What can hang from each mark:
J_583: J_43 J_145 J_333 J_897 J_937
J_148: J_142
J_787: J_937
J_142: J_148
J_344: J_897
J_333: J_583
J_526: J_339 J_897
J_897: J_310 J_344
J_78: J_148
J_310: J_339
J_145: J_583
J_339: J_310 J_344 J_526
J_937: J_78 J_142

In the rows, 128 means zero.
Known rows, with every way that one mark hangs from another:
J_583(J_43 J_145): [130 178 123 117 107 160 100 117 127 115 127  88 119 102 167 103 174 101
 134  97 154 119 139 149 131 121 122  99]
J_145(J_583(J_43 J_333 J_897(J_310 J_344) J_937)): [126 112 177 117 106 168  63  97  97 114  87  85 107 115 197 113 158 102
  66 117 180 148 138 102 120 142 117  94]
J_583(J_145 J_333 J_897 J_937): [122  97 100 150 118 163  76  89 132 112 115  62  85 111 218 135 156 108
  79 124 174 140 136 119  98 141 113 106]
J_333(J_583(J_43 J_145 J_937(J_78(J_148)))): [117 157 140 100 127 142 124  94 129  96 115  78 104  99 162 105 158 102
 128  96 185 131 152 143 127 116 114 109]
J_339(J_310 J_344(J_897) J_526): [126 168 182 125 138 149 144 133  66 133 140 130 101 148  96 110 157 119
  83  96 148 110 121 111 128 132 158 152]
J_145(J_583(J_333 J_897(J_344) J_937)): [113  89 162 123 131 149  82  91 104 117  94  89  97 125 180 135 145 117
  99 124 168 140 138 112 115 135 118 119]
J_583(J_145 J_333 J_897(J_310)): [125 141 106 146 104 165  72 100 101 117 108  73 114 101 179 151 167 100
  49 126 168 143 119 106 116 145 123 120]
J_897(J_310 J_344): [148 140 170 137 101 135  91 113  82 128 100 118 141 101 128 150 170 112
  72 107 188 138 112 119 153 143 124 119]
J_526(J_897(J_344)): [119 135 181 107 125 127 110 108 105 123 113 116 129 111 128 148 158 113
 123 104 165 119 141 132 152 129 123 141]
J_339(J_310): [151 154 148 120 143 121 116 124  93 121 128 108 140 127 114 129 157 130
 138 131 170 117 120 132 153 123 150 130]
J_145(J_583(J_897)): [101 125 156  93 142 131  99 109  86 112 100 104 126 121 133 136 152 132
 132 124 149 130 142 128 134 113 135 137]
J_526(J_339(J_310) J_897(J_344)): [145 153 200 115 151 114 118 111 112 129 135 122 143 124 142 146 182  98
 110 110 164 123 152 134 178 132 125 142]
J_333(J_583(J_145 J_897(J_344) J_937(J_78 J_142))): [102 132 130 110 130 132 117  60 104 103  94  70 108  77 175 123 173  97
  86  91 206 167 137 138 109 111 124 116]
J_937(J_142): [128 155 121 115 149 108 118 113  95 118 116  85 145  94 134 126 152 130
 147 120 163 142 116 135 136 112 144 128]
J_145(J_583(J_43 J_333 J_897 J_937(J_78))): [115 116 148  97 136 147  88  88 117 110  95  77 106 119 199 110 153 105
 105 125 163 156 147 103 114 121 129 102]
J_583(J_43 J_145 J_333 J_897(J_310(J_339(J_526)) J_344)): [121 169 141 149  82 195  65  88 107 125  97  85 101  94 201 112 197  73
   4 102 184 139 121  91 115 151 117  83]
J_897(J_310(J_339) J_344): [139 142 170 155 101 128  93 108  92 125 100 118 146 100 129 145 181 108
  66 120 197 132 118 106 161 148 127 127]
J_145(J_583(J_43 J_333 J_897 J_937(J_78 J_142(J_148)))): [111 116 141 101 143 135  95  99 103 104  91  59 123 100 199 106 156 102
 115 124 155 168 145  99 109 111 127 104]
J_787(J_937): [125 118 134 113 154 102 121 127  95 111 130 106 143 106 121 140 157 124
 149 136 179 119 116 129 147 128 113 113]
J_344(J_897(J_310(J_339(J_526)))): [110 137 167 155 120 131  98 115  75 126 113 130 128 105 119 138 151 115
  61 128 184 125 123  96 145 144 147 142]
J_145(J_583(J_43 J_937)): [125 123 165 104 126 140  97 121 116 108 115  95 113 128 165  98 150 126
 156 116 161 125 151 138 131 118 125 114]
J_339(J_310 J_344 J_526(J_897)): [134 176 183 104 137 140 150 146  84 124 149 118 107 160  93 111 172 126
 107  96 141 101 132 120 136 121 150 171]
J_145(J_583(J_43 J_333 J_897(J_310(J_339(J_526))) J_937)): [117 120 162 127 115 163  71 110 102 110 102  87 100 128 187 102 160 116
  66 132 176 135 140  90 115 135 129 110]
J_148(J_142): [145 133 130 139 137 123 120 102 108 128 121 102 137 123 116 123 147 140
 162 108 158 107 133 141 146 120 137 125]
J_310(J_339(J_344 J_526)): [115 159 149 139 132 133 137 128 108 123 137 116 110 139 107 117 167 134
 109 114 147 103 132 110 138 132 138 152]
J_145(J_583): [114 136 155 107 140 121 114 125  99 115 116 107 126 129 117 132 145 134
 163 125 143 119 137 137 142 115 134 151]
J_333(J_583): [113 148 149 106 138 134 118 101  94 106 126 106 123 111 100 140 123 142
 146 121 174 112 131 141 144 125 134 130]
J_897(J_310): [145 143 144 131 114 127  94 128  86 117 116 108 146 109 123 147 156 130
  99 127 175 132 117 120 152 136 135 132]

Rows:
[103 146 141  86 129 152 109  78 117  93  99  75 104  90 179 109 166 100
  97  94 190 142 157 134 119 115 114  97]
J_333(J_583(J_43 J_145 J_897 J_937(J_78(J_148))))
[122 145 172 127 116 142 117 121  75 121 122 114 129 117 117 136 144 114
  88 103 151 127 131 114 142 150 138 146]
J_339(J_344(J_897(J_310)))
[121 125 117 107 171  67 148 126  84 105 116  81 170  75 126 137 174 103
 153 133 172 160 113 113 140 104 117 121]
J_787(J_937(J_78 J_142(J_148)))
[110 123 156  88 136 140  88 102  99 104  95  76 121 105 187  94 162 121
 127 112 169 150 149 129 117 108 131 103]
J_145(J_583(J_43 J_897 J_937(J_142)))
[106 114 157 105 136 138 100  70  85 104  96  85 114  88 156 127 144 128
  97 105 207 147 134 133 121 123 126 104]
J_333(J_583(J_897(J_344) J_937(J_142)))
[121 130  94 127 124 153  89  86 128 105  98  33 114  73 246 101 181  75
  80 109 169 182 142 103  90 116 115  77]
J_583(J_43 J_145 J_333 J_897 J_937(J_78 J_142(J_148)))
[121 117 126 117 162  86 131 139  79 104 126  85 164  83 122 135 160 120
 162 136 169 135 114 124 141 115 109 116]
J_787(J_937(J_142(J_148)))
[145 177 163 117 137 145 147 145  82 128 147 118 106 158  94 108 170 133
 107  99 143 106 117 121 131 122 152 149]
J_339(J_310 J_344 J_526)
[101 152 163 144 133 137 133 120  97 126 132 125 107 132 109 119 157 122
  92 113 151 106 134 103 135 139 143 154]
J_310(J_339(J_344(J_897) J_526))
[112  91 145 119 139 143  84 101 107 111 104  82 100 130 176 133 136 129
 116 136 160 136 141 113 115 130 126 127]
J_145(J_583(J_333 J_897 J_937))
[141 148  99 146 112 162  89 104 146 111 126  43  97  97 228  87 159  93
 117 110 172 145 129 131 100 131 119  87]
J_583(J_43 J_145 J_333 J_937(J_142))
[138  93 121 135 126 136  76  83 106 115  92  75 117 104 202 148 157 108
  40 139 196 176 124  82 117 142 132 106]
J_583(J_333 J_897(J_310) J_937(J_78))
[125 148 180 121 114 140 109 130  85 131 118 131 113 123 113 139 170 121
  71  98 172 120 122 114 139 126 130 146]
J_339(J_526(J_897(J_310 J_344)))
[114 147 171  88 118 151  79 114  79 109  94 100 137 111 150 116 166 118
 100 116 161 137 142 118 138 120 133 113]
J_145(J_583(J_43 J_897(J_310)))
[123 139 113  99 173  69 146 110  93 111 114  85 159  81 134 130 177 102
 142 129 186 163 107 119 140 106 128 121]
J_787(J_937(J_78 J_142))
[129 121  94 144 133 102 130 115 127 106 116  56 128  84 187 119 183  97
 139 107 168 167 139 136 110 101 119 134]
J_583(J_145 J_937(J_78 J_142(J_148)))
[137 112 155 110 132 159  87  60 125 122  73  76 104  99 220 110 168  84
  57  95 186 158 142  90 119 137 111  57]
J_583(J_43 J_333 J_897(J_344) J_937(J_78(J_148(J_142))))
[129 126 132 102 174  77 152 114 102 113 111 100 151 102 114 135 173 106
 148 121 176 131 123 117 155 115 111 122]
J_787(J_937(J_78(J_148(J_142))))
[123 112 135 130 144 123 105 115 113 111 116  71 109 126 166 118 133 127
 149 135 158 139 129 123 116 123 131 142]
J_145(J_583(J_333 J_937(J_142)))
[103 118 130 117 123 152  99  84 108  97 117  80  98 102 161 130 148 126
 108 109 192 127 148 146 115 124 118 119]
J_333(J_583(J_145 J_897 J_937))
[141 160 180 128 158 124 131 119  98 128 149 120 136 133 134 132 161 106
 110 112 141 124 146 127 164 142 139 140]
J_526(J_339(J_310 J_344(J_897)))
[146 133 123 130 129 151  85 102 130 114 120  60 111 103 208  94 137 115
 121 124 177 145 124 115 115 135 128  78]
J_583(J_43 J_333 J_937(J_142))
[136 136 127 144  86 182  57  79 113 114  88  47 104  74 252  99 189  72
  21  95 204 173 124 108  96 145 111  66]
J_583(J_43 J_145 J_333 J_897(J_310 J_344) J_937(J_142))
[133 127 153 112 142 132 114 104 130 113 103  78 109 131 172  98 147 106
 145 115 153 134 148 113 127 119 123 118]
J_145(J_583(J_43 J_333 J_937(J_78(J_148(J_142)))))
[136 107 110 132 136 122  84  80  99 113  87  56 128  87 210 136 163 104
  43 135 200 194 116  82 110 131 140 109]
J_583(J_333 J_897(J_310) J_937(J_78 J_142))
[107 106 150 104 137 144  96  83  95  99 111  93 109 107 145 136 130 143
 112 121 196 128 144 133 127 127 127 110]
J_333(J_583(J_897 J_937))
